Each row was made from one path, in order. Every step used is in the known rows, and no mark comes twice. Write each row's path.
Known rows
U/L/H: -.11 -.28 .20 .03 .23 -.14 -.05 .09 .00 -.19 .04 .01 -.15 -.09 .03 .17
 -.03 .11 -.22 -.06 .16 .02 -.22 .08 -.04 .19 -.10 -.09 -.08 -.26 .01
 .14 -.06 -.04 .12 -.01 -.13 .19 -.15 .20 -.16 -.12 -.13 -.04 -.25 .10
 -.15 .26
V/L: -.08 .10 .01 .02 .03 -.14 -.05 .03 -.05 -.19 .06 .07 -.17 -.19 .02 .11
 -.09 .08 -.19 -.17 .04 .00 -.13 .01 -.02 .11 -.10 -.15 -.05 -.39 -.10
 .15 -.09 -.18 -.03 .02 -.12 -.01 -.06 .26 .06 -.04 -.30 -.05 -.23 -.07
 .04 .21
T/F/L: -.19 -.15 .02 .01 .00 -.17 -.03 -.03 -.04 -.23 -.01 -.01 -.11 -.05 -.01
 .07 .05 .01 -.16 -.08 .04 -.20 -.10 -.01 -.06 -.02 .05 -.12 .07 -.13
 .36 .07 -.08 -.01 -.10 -.04 -.03 .10 .01 .15 .03 .19 -.19 -.05 -.23 .09
 .10 .21
U/L: -.09 -.26 .09 .07 .08 -.14 -.02 .00 -.08 -.20 .01 .08 -.16 -.10 .03 .12
 -.05 .08 -.19 -.15 .05 .01 -.15 .03 -.04 .19 -.11 -.09 -.06 -.19 -.04
 .13 -.04 -.06 .02 -.01 -.08 .09 -.07 .19 -.16 .00 -.11 -.05 -.26 .04
 -.12 .20
G/L/F: .12 -.17 -.19 .08 -.04 -.17 .08 -.06 -.24 -.17 -.05 .06 -.06 -.12 -.03
 .07 -.03 .06 -.17 -.20 -.05 .04 -.13 -.07 -.05 .03 -.18 -.08 .01 -.24
 -.02 .06 .07 .08 -.02 -.10 -.09 .02 -.02 .27 .10 .10 .02 .03 -.16 -.13
 .03 .21
Y/T: -.28 -.03 -.06 .02 .12 -.17 -.03 -.07 -.01 -.24 .00 -.08 -.12 -.11 -.01
 .10 .04 .10 -.14 .07 .01 -.14 -.08 -.06 -.02 .10 -.08 -.14 .00 -.13 .12
 .01 -.07 -.10 -.04 .04 -.06 -.05 -.08 -.01 .06 .07 -.29 -.05 -.25 -.18
 .03 .16
G/L/N: .04 -.12 -.08 .04 .25 -.20 .02 .02 -.22 -.13 -.11 .04 -.14 -.11 -.02 .10
 .00 .05 -.22 -.25 .13 -.07 -.20 -.10 -.06 .05 -.23 -.11 -.02 -.39 -.04
 .08 .07 .00 .12 -.12 -.11 .11 -.07 .25 .15 .08 .01 .02 -.18 -.16 .00
 .22
U/L/Y: .09 -.29 -.04 .08 .01 -.16 -.02 .02 -.12 -.20 -.01 .06 -.09 -.12 .02 .05
 -.06 .08 -.18 -.12 .02 .05 -.08 .03 -.04 .15 -.14 -.07 -.11 -.12 -.05
 .11 .01 -.01 -.02 -.03 .00 .01 -.10 .25 -.14 -.01 -.03 -.02 -.23 .00
 -.13 .21
G/L: -.07 -.12 -.04 .05 .08 -.15 .08 -.07 -.24 -.15 -.01 .06 -.11 -.09 -.03
 .14 .01 .07 -.20 -.20 .03 .02 -.18 -.11 -.03 .07 -.11 -.12 .03 -.26
 -.02 .08 .07 .03 -.01 -.10 -.17 .13 .01 .23 .12 .02 -.04 .02 -.21 -.12
 .02 .20
V/L/G: -.10 .10 .03 .00 .02 -.13 -.05 .16 -.09 -.17 .09 .08 -.14 -.26 .03 .09
 -.05 .06 -.19 -.14 .09 -.07 -.18 .17 -.09 .07 -.20 -.10 -.07 -.56 -.12
 .13 .00 -.16 -.01 -.06 -.08 -.10 -.09 .19 .04 .05 -.37 .05 -.22 -.06
 .08 .17
T/F: -.17 -.16 -.06 .01 -.01 -.16 -.04 -.05 -.04 -.17 -.01 -.06 -.10 -.09
 -.02 .10 .05 .02 -.14 -.01 .03 -.13 -.06 -.04 -.04 .13 .03 -.17 .05
 -.14 .21 .02 -.06 -.10 -.11 .01 -.03 .08 -.07 .15 .05 .14 -.30 -.05
 -.24 -.12 .01 .19
Q/L/F/T: .03 -.12 -.22 .07 -.16 -.08 -.05 -.01 -.11 -.25 -.03 .01 -.10 -.22 -.03
 .02 -.06 .06 -.13 .07 -.04 .01 -.06 .02 -.03 .02 -.16 -.13 .01 -.58 .05
 .09 .04 .01 -.12 -.02 .01 -.16 -.19 .26 .05 .19 -.33 -.06 -.12 -.18
 -.07 .17
H/L/Q: -.17 -.34 .13 .01 .09 -.13 -.03 .07 -.07 -.21 .03 .00 -.10 -.19 .00 .21
 -.02 .12 -.21 .01 .05 .14 -.15 .05 -.02 .11 -.10 -.14 -.06 -.26 -.05
 .15 .09 -.03 .08 -.02 -.23 .04 -.09 .27 .05 -.18 -.35 -.02 -.36 .04
 -.05 .23
L/Y/T: -.02 -.08 -.21 .03 .03 -.18 -.01 -.05 -.08 -.22 -.02 -.08 -.04 -.15 -.01
 .01 .02 .10 -.12 .06 -.02 -.06 .00 -.05 -.03 .04 -.11 -.11 -.05 -.04
 .08 .00 -.01 -.03 -.08 .00 .03 -.14 -.10 .11 .07 .03 -.17 -.01 -.22
 -.21 .01 .19
V/L/Y/T/F: -.02 .10 -.18 .03 .00 -.19 -.06 .05 -.07 -.28 .02 -.02 -.06 -.21 -.02
 .02 .00 .09 -.13 .04 -.01 -.09 .00 .02 -.05 .08 -.03 -.14 -.12 -.28 .10
 .09 -.05 -.15 -.15 .01 .05 -.14 -.10 .19 .13 .05 -.40 -.05 -.16 -.20
 .09 .18
F/T/Y/L: -.34 -.19 -.13 .00 -.08 -.21 .01 -.01 .01 -.29 -.01 -.09 -.05 -.09 -.05
 .06 .08 .04 -.11 .16 .01 -.30 -.06 -.01 -.06 .01 -.02 -.19 .10 -.10 .31
 .01 -.04 -.11 -.27 .01 .02 .03 -.04 .16 .07 .18 -.34 -.06 -.18 .08 .11
 .11
Q/L/N: .04 -.08 -.04 .03 .20 -.09 -.12 .06 -.11 -.16 -.08 .03 -.21 -.21 .00 .07
 -.08 .06 -.22 -.14 .15 -.04 -.15 .00 -.05 .03 -.23 -.15 -.03 -.74 -.10
 .14 .04 -.05 .12 -.05 -.04 -.04 -.24 .23 .07 .11 -.26 -.05 -.17 -.16
 -.13 .23
V/L/F/T: .02 .06 -.21 .05 -.17 -.17 -.03 .06 -.02 -.26 .01 .02 -.09 -.21 -.01 .02
 -.08 .07 -.13 -.02 -.05 -.05 -.05 .05 -.05 .07 -.15 -.12 -.06 -.34 .01
 .11 -.09 -.15 -.13 .03 -.01 -.16 -.09 .30 .07 .10 -.34 -.05 -.14 -.12
 .08 .16
G/L/U: .00 -.16 -.01 .07 .07 -.10 .11 -.05 -.16 -.18 .05 .04 -.13 -.11 -.03 .19
 -.09 .07 -.16 -.21 .04 .14 -.21 -.02 .03 .06 -.05 -.12 .11 -.26 .00 .10
 .11 .12 -.05 -.14 -.16 .12 -.06 .32 .03 -.01 -.03 -.02 -.13 -.03 .01
 .22
F/L: -.14 -.09 .08 .01 .04 -.14 .00 -.04 -.05 -.20 .00 .06 -.16 -.06 .02 .08
 -.03 .05 -.20 -.21 .04 -.09 -.17 -.02 -.04 -.10 -.09 -.07 .05 -.16 .17
 .11 -.09 .03 .02 -.06 -.12 .10 .04 .16 -.01 .07 .00 -.02 -.26 .19 .08
 .24
H/L: -.08 -.30 -.01 .04 .08 -.13 .00 -.02 -.10 -.21 .02 .01 -.13 -.21 .00 .12
 -.07 .11 -.20 -.09 .04 .06 -.13 .01 .01 .10 -.12 -.17 -.02 -.26 -.12
 .14 .08 -.11 .04 -.03 -.14 -.01 -.08 .24 .04 -.01 -.28 -.05 -.29 -.07
 -.05 .19
T/F/L/Y: -.03 -.17 -.09 .02 -.05 -.18 -.03 -.02 -.08 -.24 -.03 -.02 -.05 -.07
 -.02 .02 .04 .01 -.14 -.06 .01 -.16 -.04 -.02 -.07 -.06 .03 -.11 .02
 -.08 .36 .05 -.05 .03 -.13 -.06 .03 .03 .00 .20 .05 .17 -.13 -.03 -.20
 .06 .09 .22
F/L/G: -.17 -.09 .10 .00 .03 -.14 -.01 .08 -.10 -.19 .03 .07 -.13 -.13 .04 .07
 -.01 .03 -.20 -.18 .10 -.16 -.23 .13 -.11 -.14 -.19 -.03 .03 -.33 .15
 .08 .01 .05 .05 -.12 -.09 .00 .01 .10 -.03 .16 -.08 .08 -.26 .19 .11
 .20
T/Y: -.21 -.14 -.04 -.01 .01 -.18 -.04 -.01 -.01 -.17 .02 -.07 -.07 -.09 -.04
 .14 .01 .04 -.14 -.04 .03 -.19 -.05 -.06 -.04 .09 -.06 -.21 .06 -.10
 .05 .02 -.05 -.09 -.16 .00 -.02 .11 -.12 .17 .05 .08 -.34 -.04 -.22
 -.04 -.01 .20

Which path is each row?
-.34 -.07 .02 .00 .19 -.20 -.05 .03 .04 -.32 .00 -.13 -.09 -.07 -.03 .10
 .13 .08 -.14 .15 .08 -.27 -.10 .00 -.07 .00 .06 -.13 .01 -.14 .46 .03
 -.09 -.02 -.06 .01 -.01 .05 -.08 -.02 .07 .14 -.34 -.06 -.21 .00 .11
 .19 -> Y/T/F/L/H
-.32 -.08 -.10 .02 .09 -.18 -.04 -.06 .00 -.27 -.01 -.12 -.08 -.10 -.04
 .09 .11 .07 -.11 .16 .01 -.23 -.03 -.04 -.04 .12 .04 -.17 .02 -.11 .30
 -.01 -.07 -.11 -.13 .04 .01 -.03 -.09 -.02 .09 .19 -.41 -.07 -.22 -.22
 .06 .14 -> Y/T/F
.02 -.06 -.16 .05 .04 -.09 -.06 -.02 -.17 -.25 -.01 -.01 -.10 -.23 -.02
 .03 -.02 .10 -.15 .06 .00 .03 -.04 -.02 -.02 .00 -.11 -.14 -.06 -.52
 .02 .09 .08 .03 -.08 -.04 .02 -.15 -.20 .16 .09 .06 -.32 -.04 -.16 -.23
 -.07 .19 -> Q/L/Y/T
-.09 .09 .12 -.02 .17 -.14 -.07 .13 .03 -.17 .08 .00 -.16 -.18 .02 .16
 -.06 .11 -.21 -.10 .15 .01 -.19 .06 -.03 .11 -.10 -.14 -.07 -.46 -.05
 .16 -.10 -.15 .08 .01 -.16 .08 -.14 .28 .05 -.18 -.32 -.04 -.22 -.01
 .01 .27 -> V/L/H
-.27 -.19 -.15 -.01 .02 -.24 -.02 .05 .03 -.28 -.07 -.10 -.07 -.09 -.05
 .04 .07 .04 -.13 .12 .07 -.36 -.07 .00 -.08 .00 -.10 -.19 .07 -.17 .29
 .02 -.04 -.13 -.19 -.01 .06 .00 -.08 .17 .09 .23 -.31 -.05 -.16 .06 .09
 .13 -> F/T/Y/L/N
-.16 -.21 -.05 -.01 .16 -.22 -.06 .08 .02 -.20 -.07 -.04 -.11 -.11 -.02
 .05 .01 .04 -.18 -.12 .10 -.32 -.12 .01 -.11 -.05 -.15 -.18 .09 -.22
 .13 .07 -.04 -.10 -.07 -.06 .04 .08 -.08 .15 .06 .19 -.18 -.03 -.18 .18
 .06 .23 -> T/Y/L/N
-.01 -.19 -.28 .07 -.12 -.21 .08 -.02 -.19 -.24 -.07 -.02 .01 -.10 -.08
 .06 .04 .04 -.12 .00 -.07 -.11 -.06 -.08 -.07 .04 -.13 -.13 .02 -.18
 .14 .01 .08 .05 -.20 -.08 -.01 .01 -.05 .28 .15 .19 -.18 .00 -.11 -.16
 .07 .14 -> G/L/F/T/Y
-.17 -.21 .12 -.01 .19 -.16 .00 .05 .02 -.17 .03 -.02 -.17 -.10 .02 .09
 -.01 .10 -.21 -.10 .14 -.08 -.25 .07 -.05 -.06 -.09 -.10 .10 -.28 .16
 .12 -.05 -.03 .13 -.06 -.15 .13 -.01 .17 -.03 -.07 .00 -.01 -.24 .30
 .05 .29 -> Y/L/H
-.36 -.07 -.04 .01 .08 -.19 -.05 .04 -.03 -.31 .00 -.07 -.08 -.12 -.02
 .06 .13 .05 -.13 .12 .04 -.32 -.09 .07 -.11 -.03 -.01 -.11 .01 -.20 .41
 .00 -.03 -.03 -.11 -.03 .03 -.06 -.04 -.07 .06 .29 -.37 .00 -.21 -.03
 .15 .12 -> Y/T/F/L/G
-.23 -.21 -.03 -.01 .03 -.19 -.01 .00 -.01 -.21 .00 -.02 -.09 -.09 -.03
 .08 .02 .05 -.16 -.08 .02 -.24 -.10 .00 -.07 -.04 -.05 -.19 .12 -.13
 .15 .06 -.04 -.07 -.16 -.04 -.01 .10 -.02 .14 .02 .12 -.22 -.03 -.20
 .20 .08 .21 -> T/Y/L
-.41 -.09 .05 .00 .10 -.19 -.05 .03 .02 -.32 -.01 -.08 -.08 -.06 -.03
 .12 .15 .07 -.13 .16 .02 -.23 -.07 .00 -.08 .00 .06 -.11 .00 -.10 .47
 .03 -.08 .02 -.09 .01 -.04 .03 -.04 -.02 .08 .13 -.37 -.04 -.25 .03 .13
 .17 -> Y/T/F/L/Q
.09 -.30 -.06 .09 -.05 -.15 -.02 .02 -.07 -.21 -.03 .07 -.11 -.13 .02
 .05 -.09 .07 -.17 -.14 -.02 .03 -.10 .07 -.06 .15 -.19 -.06 -.07 -.17
 -.06 .11 -.04 -.02 .00 -.02 -.01 -.02 -.08 .23 -.18 .11 -.05 -.03 -.20
 .04 -.12 .21 -> U/L/F
-.17 -.16 .10 .02 .10 -.15 .06 .03 -.22 -.13 .00 .06 -.07 -.07 -.03 .23
 .05 .08 -.20 -.10 .04 .09 -.20 -.07 -.05 .08 -.09 -.08 -.01 -.26 .06
 .09 .09 .12 .04 -.10 -.25 .19 -.02 .25 .13 -.15 -.10 .05 -.27 -.01 .03
 .23 -> G/L/Q
-.17 .07 .15 -.02 .04 -.13 -.08 .14 -.01 -.17 .07 .06 -.13 -.17 .02 .20
 -.03 .09 -.20 -.07 .06 .07 -.15 .06 -.05 .11 -.09 -.11 -.09 -.39 -.03
 .17 -.08 -.10 .02 .01 -.20 .05 -.08 .27 .06 -.21 -.38 -.01 -.29 .05 .05
 .24 -> V/L/Q
-.01 -.13 -.23 .07 .06 -.21 .07 -.05 -.26 -.24 -.05 -.03 .00 -.12 -.06
 .05 .10 .08 -.14 .01 -.02 -.07 -.05 -.11 -.05 .04 -.03 -.11 -.04 -.15
 .18 .01 .11 .06 -.15 -.10 .00 -.01 -.03 .17 .19 .11 -.13 .01 -.14 -.25
 .07 .17 -> G/L/Y/T/F
.11 -.12 -.15 .07 -.08 -.06 -.07 -.01 -.13 -.19 -.02 .05 -.13 -.22 -.01
 .04 -.10 .07 -.17 -.09 -.03 .08 -.09 .02 -.04 .00 -.18 -.12 .01 -.61
 -.08 .12 .03 .04 -.02 -.04 -.03 -.11 -.18 .26 .02 .13 -.25 -.04 -.14
 -.13 -.09 .23 -> Q/L/F
.00 -.16 -.28 .04 -.21 -.18 .00 -.03 -.01 -.22 -.05 -.07 -.05 -.12 -.02
 .00 -.02 .05 -.10 .07 -.07 -.08 -.02 -.01 -.04 .07 -.18 -.10 .02 -.11
 .12 -.01 -.06 -.05 -.13 .03 .01 -.13 -.10 .24 .02 .18 -.18 -.03 -.17
 -.16 .02 .16 -> L/F/T
-.09 -.24 -.14 .02 -.08 -.20 -.01 .02 .00 -.23 -.03 -.03 -.06 -.12 -.03
 .02 -.01 .04 -.14 -.08 -.04 -.23 -.06 .03 -.09 -.07 -.11 -.16 .12 -.11
 .14 .04 -.03 -.03 -.19 -.05 .05 .01 -.03 .18 .01 .21 -.17 -.02 -.16 .20
 .09 .22 -> T/Y/L/F
-.21 -.15 .02 .00 -.01 -.16 -.04 .07 -.08 -.23 .01 .00 -.09 -.10 -.01
 .06 .07 -.01 -.15 -.05 .08 -.25 -.15 .10 -.12 -.05 -.03 -.09 .04 -.27
 .35 .04 -.01 .00 -.07 -.09 -.01 .03 -.01 .10 .01 .27 -.25 .03 -.22 .09
 .12 .18 -> T/F/L/G
-.01 -.36 -.26 .06 -.13 -.19 .00 .03 -.05 -.31 -.03 -.07 -.01 -.22 -.04
 .05 -.03 .09 -.13 .12 -.06 -.07 -.02 .05 -.04 .08 -.14 -.19 -.02 -.17
 .04 .07 .09 -.09 -.15 .00 .01 -.15 -.13 .30 .08 .18 -.42 -.07 -.18 -.10
 -.01 .13 -> H/L/F/T/Y
-.06 -.18 -.30 .03 -.23 -.20 -.01 -.01 .01 -.24 -.05 -.11 .00 -.12 -.05
 .02 .01 .03 -.08 .13 -.08 -.19 .02 -.01 -.06 .06 -.14 -.15 .03 -.07 .17
 -.03 -.05 -.06 -.24 .02 .09 -.11 -.13 .23 .05 .23 -.32 -.05 -.14 -.13
 .03 .14 -> L/F/T/Y
-.36 -.20 -.12 -.01 -.08 -.20 .00 .07 -.02 -.28 .01 -.08 -.04 -.12 -.05
 .05 .09 .03 -.11 .17 .04 -.34 -.10 .08 -.11 -.01 -.09 -.16 .08 -.19 .30
 -.01 .02 -.10 -.25 -.04 .04 -.03 -.06 .12 .06 .24 -.39 .01 -.16 .08 .13
 .09 -> F/T/Y/L/G
.04 -.12 -.04 .03 -.02 -.17 .00 -.02 -.10 -.21 -.02 .05 -.09 -.08 .02
 .01 -.04 .06 -.17 -.19 .01 -.05 -.10 -.03 -.05 -.14 -.12 -.04 .00 -.09
 .17 .08 -.04 .08 -.03 -.09 -.03 .01 .01 .23 .00 .04 .07 .01 -.24 .15
 .07 .25 -> F/L/Y
-.05 -.11 -.25 .03 .00 -.20 -.03 -.03 -.07 -.24 -.03 -.12 -.01 -.14 -.03
 .00 .08 .07 -.10 .13 -.03 -.13 .04 -.05 -.05 .06 -.02 -.13 -.05 -.03
 .22 -.02 -.01 -.04 -.16 .00 .09 -.13 -.11 .09 .09 .11 -.26 -.04 -.19
 -.23 .03 .17 -> L/Y/T/F
.03 -.35 -.24 .07 -.11 -.16 .02 .00 -.07 -.29 -.04 -.05 -.05 -.23 -.02
 .03 -.06 .10 -.15 .08 -.05 .02 -.05 .04 -.02 .08 -.17 -.15 -.03 -.21
 .00 .09 .08 -.08 -.06 .00 -.04 -.17 -.10 .29 .06 .14 -.32 -.06 -.21
 -.13 -.02 .14 -> H/L/F/T
-.01 -.24 -.08 .08 .07 -.18 -.02 .01 -.10 -.27 -.01 .02 -.08 -.13 .01
 .04 -.01 .11 -.15 .00 .00 -.02 -.05 .03 -.05 .14 -.11 -.07 -.13 -.08
 .03 .08 -.01 -.03 -.06 -.01 .04 -.05 -.10 .13 -.11 .04 -.13 -.04 -.21
 -.05 -.09 .18 -> U/L/Y/T
-.25 -.22 .06 -.03 .14 -.20 -.03 .07 .05 -.21 .03 -.08 -.09 -.09 -.03
 .13 .03 .07 -.17 -.01 .11 -.24 -.16 .03 -.07 -.04 -.04 -.18 .11 -.19
 .19 .07 -.05 -.05 -.07 -.04 -.03 .17 -.08 .16 .02 .01 -.23 -.03 -.20
 .26 .06 .25 -> T/Y/L/H
.00 -.11 .02 .05 .03 .00 -.03 -.01 -.06 -.21 .08 .04 -.20 -.22 -.01 .16
 -.17 .08 -.16 -.10 .07 .18 -.16 .07 .04 .05 -.06 -.16 .10 -.62 -.06 .17
 .07 .09 -.06 -.08 -.10 -.01 -.23 .31 -.05 .01 -.29 -.08 -.12 -.03 -.11
 .24 -> Q/L/U
-.01 .04 -.23 .04 -.18 -.19 -.05 .08 .01 -.29 .01 -.02 -.05 -.20 -.03
 .04 -.05 .06 -.12 .04 -.06 -.14 -.01 .04 -.07 .07 -.12 -.16 -.05 -.31
 .05 .09 -.08 -.16 -.22 .04 .04 -.13 -.11 .30 .10 .14 -.44 -.06 -.12
 -.09 .09 .15 -> V/L/F/T/Y
-.15 -.10 .19 -.02 .18 -.15 -.03 .05 .02 -.20 .03 -.01 -.15 -.05 .03 .13
 -.01 .08 -.22 -.14 .15 -.08 -.24 .03 -.05 -.10 -.08 -.07 .03 -.24 .22
 .12 -.09 .06 .12 -.06 -.16 .19 -.04 .19 -.02 -.06 -.02 -.02 -.26 .24
 .04 .29 -> F/L/H
.00 -.26 .05 .06 .25 -.18 -.08 .09 -.05 -.18 -.08 .06 -.19 -.11 .03 .08
 -.06 .06 -.23 -.20 .15 -.09 -.16 .06 -.07 .17 -.24 -.09 -.10 -.31 -.07
 .14 -.04 -.10 .14 -.03 -.03 .06 -.15 .20 -.13 .07 -.06 -.05 -.23 .01
 -.15 .22 -> U/L/N
